Each row comes from the steps of one walk. Every step used is in the known rows, and no mark comes twice. Write the walk behind each row, first mark first.
(in the rows, 128 means zero)
Known rows
bifub fivoz funoz kevak nuni: [101 159 145 135  92 128 130  88 151 118  96 138 100 160 228  87 168  61
 132  79 134  71 121 112 126 117  89 119  92 137  71 178 132 108 137 165
 197 142 103 141 141 181 102 152 123  96]
fivoz bifub: [154 119 153 166 113 116 147 196 130 129 167 115 197  72 131  80 169 112
 139 134 108  79 168 152  69 129 114 141 195 122 122 116 139 138 115 139
  71 115 132 138 128 108 156 144 116 113]
nuni sizodi: [166 111 120 137 148 128  92 117 125 127 120 138 166  94 156 138 139 100
  92 110 121 125 136 140 206 150 131  63 133 134 163 188 129 163 122 125
  94 175 145 123 111 150 147 117 136  89]
zeveb bifub: [152 103 152 186  93 117  87 118 121 123 156 141 129  95  89 119  93 180
 139 163 118 137 123 100  55  96 139 129 181 108 152  78 122 103 117 136
 115 137 137 133 118 121 124 155 123 131]
zeveb bifub fivoz funoz kevak nuni: [131 128 163 178  96 120  93  79 134 116 120 154  90 140 144  99  94 119
 140 122 115  89 131  85  63  83 109 134 140 120 125 130 114  83 135 151
 184 146 116 147 134 159  84 171 115 128]
nuni sizodi bifub fivoz funoz: [146 133 142 149 135 126 141 139 139 125  90 147 117 133 168 126 116 109
 123  76 136  83 155 147 187 151 112  47 100 117 161 190 106 135 130 117
 140 178 138 138 113 158 144 103 135  84]
kevak funoz: [107 111 110 108 111 111  55 161 127 119 137 112 141  57 186 100 151 137
 119 127 165 152 103 101 187 163  98 132 140  93  97  99 171  85 124 151
 137 121 126 102 122 145 155 160 132 101]
fivoz funoz kevak: [ 89 150  83  92  54  98 125  85 148 114 129 122  61 139 168 106 139  87
 116  94 119 116  84 131 193 126  91 123 151 136  80 153 110 116 127 185
 167  81 105 156 123 170 109 162 134 112]
zeveb bifub sizodi nuni funoz: [135  76 159 166 167 130  44 102 111 131 164 159 125 109  75 116  63 196
 139 137 112 117 148 108 130 102 140 166 140  96 176 108 129 167 108 129
 121  95 135 128 121 133  84 134 112 150]
zeveb baru fafugoz: [156 139 137 132 125 105 142  80 149 116 165 147 131 112 157 153 159 158
 120 143 107 152  94 121 117 142 163 127 189 102  52 127 167 191 168 197
 151 147  89  88 118  35 142 165 145 112]
fivoz nuni sizodi bifub: [153 127 124 135 107 116 186 185 116 131 117 109 182  89 117 160 109 130
 129 162 130 132 136 143 200 141 115 138 102 144 127 144 119 154  96 108
  99 157 159 121 109 138 190  70 139 131]
sizodi bifub: [122 145 133 138  89 126 192 175 135 134 140 111 110 138 100 124 130 191
 167 125 145 129 123 152  75 129 141  82 147 114 134  79 109  94 107 115
 103 133 130 140 119 103 165 119 140 111]
fivoz funoz kevak nuni: [ 86 150  67  78  77 105 137  57 152 116 131 120  66 156 155 102 132  63
 111  91 111 113  77 127 163 110  99 101 156 155  92 155 106 104 118 174
 167  95 101 161 131 173  78 186 130 117]
zeveb bifub nuni: [142 117 119 213 126 123  77  83 109 122 153 143 129 109  78 126  67 175
 119 191 106 171 146 106  34  86 145  98 158 123 149  62 111 103 125 103
 121 146 121 149 128 128 104 159 118 146]
nuni funoz kevak sizodi: [117 127 108  31 130 128  81  96 127 122  92 126 103 160  94 157 124  75
  97 100 146 139 103 119 199 160 124 201 101 123 118 124 141 126 169 139
 145  78 150 108 132 122 138 138 126 161]
baru zeveb bifub fivoz nuni funoz: [127 101 181 185  81 160  59 180 142 121 144 149 142 120 146  93 162 127
 158 138 152 140 107  98  95 130  86 236 144 100 148 114  95  76 140 109
 108 151 143 119 107 130 114  81 129  99]
kevak sizodi bifub: [121 112 129 114 169 118 174 204 142 146 113 120 127 144 108 128  85 176
 151 117 166 134 169 132 107 143 138 182 145 117 191 112 141 121 100  97
  99 132 147 134 140 160 149 102 130 161]
sizodi bifub fivoz: [123 156 173 165  94 140 193 181 140 133 110 122 110 154 153 112 150 170
 178 108 156  90 145 139  57 131 129  80 102 109 119 108 118  90 123 113
 137 158 125 132 129 116 167 107 134 102]
bifub nuni sizodi: [143 130  73 179 181 137  90  77 110 127 126 139 165 116 135 140 109 101
  74 157 107 179 161 147 142 130 142  23 107 154 140 140 118 155 129  88
 101 171 116 145 128 153 120 128 129 112]
funoz kevak sizodi: [117 136 117  67 132 130 152 150 125 134 118 108  95 143 142 152 134 111
 123 124 123 138 128 117 168 137 135 183 132 156 135 171 139 107 146 139
 143 106 124 129 145 140 144 131 130 161]
sizodi bifub fivoz funoz kevak: [100 169 154 137  73 126 196 161 147 125 103 124  66 170 164 109 136 142
 169  86 148  80 130 139  98 127 108  96 101 118 100 131 103  81 132 136
 176 134 110 148 130 134 142 120 134 104]
bifub sizodi nuni funoz kevak: [105  97 131  95 200 148  72 107 113 140 159 142 128 131 126 120 122 150
 128  98 118 117 140 142 228 136 135 159  88 121 137 161 148 208 111 136
 122  60 119 115 130 144  93 108 118 136]
zeveb baru: [149 122 134 129 103 114 128 135 147 122 163 162 154  96 142 173 171 124
 103 159  95 161  75 131 121 124 166 148 165 109  91 147 157 173 143 184
 129 123 108 103 116  59 118 141 146 121]
fivoz nuni: [133 128 122 142  79 115 168 172 119 130 142  98 202  79 134 136 144 137
 138 188 136 153 112 124 156 125 108 183 119 144  78  96 144 156  87 133
  95 130 147 115 120 141 182  87 137 135]
baru zeveb bifub fivoz: [129 103 186 204  86 164  64 181 147 124 158 151 134 120 167  81 173 147
 165 129 146 139 111 100  64 122  98 196 165 102 159 124  94  64 137 110
 102 163 129 128 110 135 105  92 132  80]
fafugoz pizu: [134 134 127 105 137  96 187 110 118 132 127  95 127  95 153 149 170 126
 117 142 119 140  76 160 123 118 153  66 158 107 126  54 157 173  98 137
 155 149 154  90 115 117 149 193 123  94]
pizu fafugoz: [105 104 102 133 160 135  97 100 101 157 144  86 166  93 121  58 178 157
 113 145 150 180 116 137  36 117 174 132 121 122  96 129 187 165 114 173
  91 135 123 105 127  71 173 144 140 122]
zeveb baru zirimud: [130 121 144 111  74 114 127 188 166 126 179 153 158  79 107 165 159  79
  89 159 118 168  69 136 148 121 161 137 142 136 100 160 179 173 147 181
 146 125 111  95 123  67  89 138 144 119]
nuni funoz kevak sizodi bifub: [114 134 110  27 128 129 107 110 128 124  90 123  88 170  78 159 114  89
 110  95 149 133 106 127 186 159 127 188  97 120 126 115 129 112 168 130
 148  78 148 113 130 111 142 132 127 166]
kevak nuni sizodi: [153 114  89 111 179 137 132  66 134 135 133 129 175 137 132 122 133  65
  94 113 106 126 121 129 112 115 152  25 152 164 166 164 122 124 103 108
  92 193 132 135 130 152  85 164 126 107]
nuni funoz kevak sizodi bifub fivoz: [112 138 129  40 133 135 108 114 130 122  74 130  89 175 105 153 124  80
 115  86 155 118 120 121 177 161 122 193  76 117 117 127 134 112 175 131
 167  89 145 110 136 118 144 127 125 159]
sizodi nuni: [148 123 115 152 146 116 107  70 120 127 159 117 160  97 131 137 185 201
 147 134 119 107  90 140 140 118 131  62 167 133 124 117 134 214  90 147
  74  82 123 125 128  98  68  95 134 101]

Which walk is each row?
[159 123 125 137 142 129 148 150 128 131 113 134 131 118 126 146 115 134
 118 103 128 116 148 155 175 151 138  41 131 126 182 169 106 132 124 107
  98 174 146 131 108 130 156 103 139  97] : nuni sizodi bifub
[133  96 168 160 162 135 133 224 125 141 182 131 194  77 139  58 133 113
 137 119 103  83 207 156 112 129 119 185 163 116 150 151 149 160 104 128
  81 110 124 135 131 142 157 143 107 125] : fivoz bifub sizodi
[107 150 105  72 145 134 183 153 119 135 111 107  70 168 115 162 106 131
 129 131 124 153 144 130 137 131 145 142 118 161 145 153 120  88 151 112
 149 110 117 144 147 129 140 128 130 173] : funoz kevak sizodi bifub nuni
[128 155  97  59 132 145 186  87 120 130 121 110  90 165 117 159 138  71
 115 112  91 120 105 132 136 117 150  46 131 183 139 192  99  73 148 125
 144 152 114 139 135 116 113 160 131 133] : funoz kevak nuni sizodi bifub
[113 154  99 162 122 132 188 144 122 132 140 114 110 150  87 132 104 183
 146 154 134 163 144 158  47 120 148  41 124 129 131  60  98  95 117  85
 108 140 114 153 129 107 144 122 135 126] : sizodi bifub nuni
[142 143 141 128 129 130 149 135 135 123  84 142  93 143 168 139 120  98
 120  74 126  80 150 146 200 150 114  50  95 130 156 210 101 122 145 123
 153 171 131 138 115 149 145 108 135  93] : nuni sizodi bifub fivoz funoz kevak
[130 141 175 151  97 136 119 143 129 123  87 129 187 119 190 115 166  88
 135 135 160 100 131 109 146 141  91 192  45 121  58 126 159 151 130 137
 156 145 144  99 132 146 172  89 126 115] : bifub fivoz nuni funoz
[110  88 139 146 203 147  94 135 117 147 180 139 157 109 147  98 128 186
 142 112 118 119 156 143 194 124 140 140 113 121 149 156 153 217  79 132
  96  89 113 122 129 162  96 102 121 120] : bifub sizodi nuni
[133 113 111 153 150 125  60  73 107 120 121 149 102 135  53 149  44 140
 101 171 113 173 147 100  79 101 141 150 132 123 159  73 113 101 153 101
 147 116 132 141 136 127  98 158 113 180] : zeveb bifub nuni funoz kevak sizodi
[121 101 129 186 106 160  38 138 136 120 163 152 126 129 104 101 139 142
 133 152 139 189 107 114  71 124 110 179 168 109 166  88  79  69 144  92
  89 140 129 138 109 121  89 108 129 105] : baru zeveb bifub nuni funoz
[118 157  97  66 110 144 172  79 123 130 140 103 101 158 130 141 162  78
 121 128  93 135  91 120 105 107 149  78 145 183 102 159 117  76 140 142
 141 128 106 136 142 117 107 175 128 135] : funoz kevak nuni
[137  94 108  92 214 112  86 109 133 135 109 132 155 130 108 143 117 159
 120 108 155 115 134 124 177 148 125 183 140 117 175 124 159 212 105 119
  90  76 154 117 144 147  79  89 123 160] : kevak sizodi nuni funoz
[ 95 150  68  74  91 104 155  68 150 116 118 126  54 166 142 115 113  63
 110  77 109 105  93 138 181 119 103  72 149 153 117 177  90 101 123 160
 167 108 106 166 126 169  82 172 131 117] : fivoz funoz kevak nuni sizodi bifub
[104 160 156 159  81 121 184 165 151 126 105 129  89 160 163  95 135 156
 173  87 159  81 134 142  86 128 106  91 109 106 109 114 109  97 116 131
 161 142 119 146 127 141 145 117 134  95] : sizodi bifub fivoz funoz
[139  95 116 119 212 110 115 130 131 140 125 125 160 117 132 134 126 184
 136 122 147 120 144 125 153 136 130 163 158 128 181 135 161 204  87 120
  82  99 143 125 146 154  83  83 126 151] : kevak sizodi nuni
[138  79 163 187 166 130  67 121 111 135 176 156 127  99  92 112  70 211
 148 146 107 120 152 108 116  91 143 153 155 106 182 116 128 162  97 128
 115 105 126 134 123 141  85 132 114 144] : zeveb bifub sizodi nuni
[136 123 111 166 122 126  58  56 105 114 130 148 102 131  54 147  62 144
 105 175 104 171 131 103  71  97 140 119 130 123 138  67 106  96 158 112
 144 117 127 142 129 111  99 167 116 161] : zeveb bifub nuni funoz kevak
[149 137 180 178 116 138 137 160 125 128  87 132 198 104 220 120 161  91
 129 134 143  88 157 114 171 139  96 153  54 136  85 179 151 159 121 128
 148 185 141 109 128 162 173  74 129 101] : bifub fivoz nuni sizodi
[139 137 111 141 142 126 118 133 113 120 142 125 170 108  94 107 138  70
 104 145  94 114 174 159  81 130 120 122 147 136 111 105 125 130 155 113
 101  97 121 145 138  97 134 159 108 144] : fivoz bifub nuni funoz kevak
[121 139 112  73  75 119 138 132 113 120 112 103 162 111 100 165 133  86
 116 166 135 149  91 122 210 143 105 219  80 142  66 105 135 148 130 141
 132  94 153 104 119 117 177  98 133 156] : fivoz nuni funoz kevak
[134 148  94  62 135 144 159  72 119 128 126 113 106 156 133 153 147  59
 102 116  85 127 103 124 152 117 148  56 133 184 129 201 112  91 147 133
 139 150 113 135 136 124 105 167 130 130] : funoz kevak nuni sizodi
[113 115 102 108 195 122 148 162 133 142 102 127 121 163  84 138  61 154
 124 125 164 160 175 136 105 145 140 168 117 116 182  87 134 123 116  75
 112 122 143 138 145 157 134 111 125 176] : kevak sizodi bifub nuni funoz
[124 135 111  69 157 126 148 118 118 133 123 109  94 141 135 164 143 140
 129 122 114 123 120 121 177 132 134 152 136 162 140 180 136 144 137 141
 132  83 121 128 148 126 104 113 129 161] : funoz kevak sizodi nuni
[130  79 167 184 140 136  71 149 117 136 172 154 129 100  97 100  60 186
 139 149 114 137 164 103 103  96 143 181 147 100 176 109 132 125 105 125
 124 129 129 132 121 160 126 151 114 145] : zeveb bifub sizodi
[121 155 169 143  89 134 196 184 132 129  97 118 129 149 129 129 130 149
 173 124 163  98 138 136  96 138 114 135  74 112  95  95 121 105 125 111
 147 144 140 121 125 113 180  84 133 123] : sizodi bifub fivoz nuni funoz
[111 142  63 102 168 138  81  59 111 122 107 130 120 160  92 152 102  88
  79 150 125 191 137 131 139 136 139 120  81 147 110  97 126 127 161  98
 137 101 120 134 143 130 113 145 122 161] : bifub nuni funoz kevak sizodi
[118 141 107  44  93 132  81  76 125 116 108 124 102 149  96 152 151  73
 100 106 135 136  80 126 192 154 124 158 101 125  88 114 129 119 171 151
 145  76 140 107 122  96 143 147 130 138] : nuni funoz kevak
[148 127 113 124 177 144 171  87 136 137 114 132 153 159 133 121 124  78
 117 100 117 102 137 133  83 113 148  12 126 154 167 166 112 102 111  94
 114 205 129 138 133 145  92 149 126 106] : kevak nuni sizodi bifub fivoz
[139 135 103  81 141 120  82  34 114 117 128 122 119 132  94 165 177 152
 126 113 117 103  69 139 194 136 128  96 132 132 109 120 127 200 135 155
 112  44 132 113 128  75  66 103 130 125] : sizodi nuni funoz kevak
[109 152  92 135 127 131 157 117 123 128 122 121 106 164  66 139  99 160
 133 139 142 163 134 157  73 132 146  61 106 119 126  53 100  98 132  84
 118 121 126 147 125  99 139 128 132 134] : sizodi bifub nuni funoz
[110 152 142  74 123 134 204 187 123 135  98 106  86 158 143 158 118 123
 148 127 135 118 143 119 158 137 125 193  94 157 128 175 130  91 146 126
 166 118 127 127 147 136 161 101 130 171] : funoz kevak sizodi bifub fivoz nuni
[123 159 173 162  84 135 218 203 133 133 108 112 136 140 149 124 140 169
 182 133 157  96 145 137  79 129 119 117  84 120 100 103 122 101 113 111
 139 155 133 128 127 120 179  85 135 117] : sizodi bifub fivoz nuni
[130  94 159 186  80 155  65 178 144 124 178 142 129 108 125  92 162 159
 159 145 139 161  95 108  73 121 107 190 198 106 174 108  88  68 125 110
  76 148 132 132 104 125 105 101 135  90] : baru zeveb bifub
[144 130 120 189 144 123 137 161 117 128 164 121 197  85 120  84 144 105
 117 161  94 116 189 161  45 120 123 100 171 139 122  98 131 139 123 109
  76 123 116 154 139 112 138 150 111 126] : fivoz bifub nuni
[131 145 183 180  92 138 147 168 129 130 104 121 194 108 215 107 173 112
 151 149 151  98 142 109 124 128  93 175  64 129  60 138 158 144 115 137
 148 164 133 110 134 155 175  84 129 107] : bifub fivoz nuni
[157 143 138 111 147  90 177  73 142 116 155 135 118 107 159 171 158 152
 116 146  98 154  77 136 117 136 171 105 192  95  59 106 176 210 165 197
 182 153 103  70 114  28 141 197 139 108] : zeveb baru fafugoz pizu
[110 150 142  75 130 137 188 172 127 136  99 111  71 168 147 151 127 125
 146 108 134 115 145 120 137 137 133 171 106 150 135 174 128  82 153 126
 164 118 122 132 148 135 150 122 129 160] : funoz kevak sizodi bifub fivoz
[120 117 152 109 170 122 169 205 141 140  77 127 140 154 125 132  86 146
 148 111 182 111 175 121 127 150 117 223  89 111 162 117 150 129 115  95
 135 136 157 121 144 167 157  79 125 170] : kevak sizodi bifub fivoz nuni funoz
[158 109 118 209 150 125  67  77 105 121 137 154 135 105  82 140  57 156
 101 178  98 165 157 111  80  97 146  71 146 129 175  99 105 118 132  97
 118 165 129 149 123 134 104 149 119 140] : zeveb bifub nuni sizodi
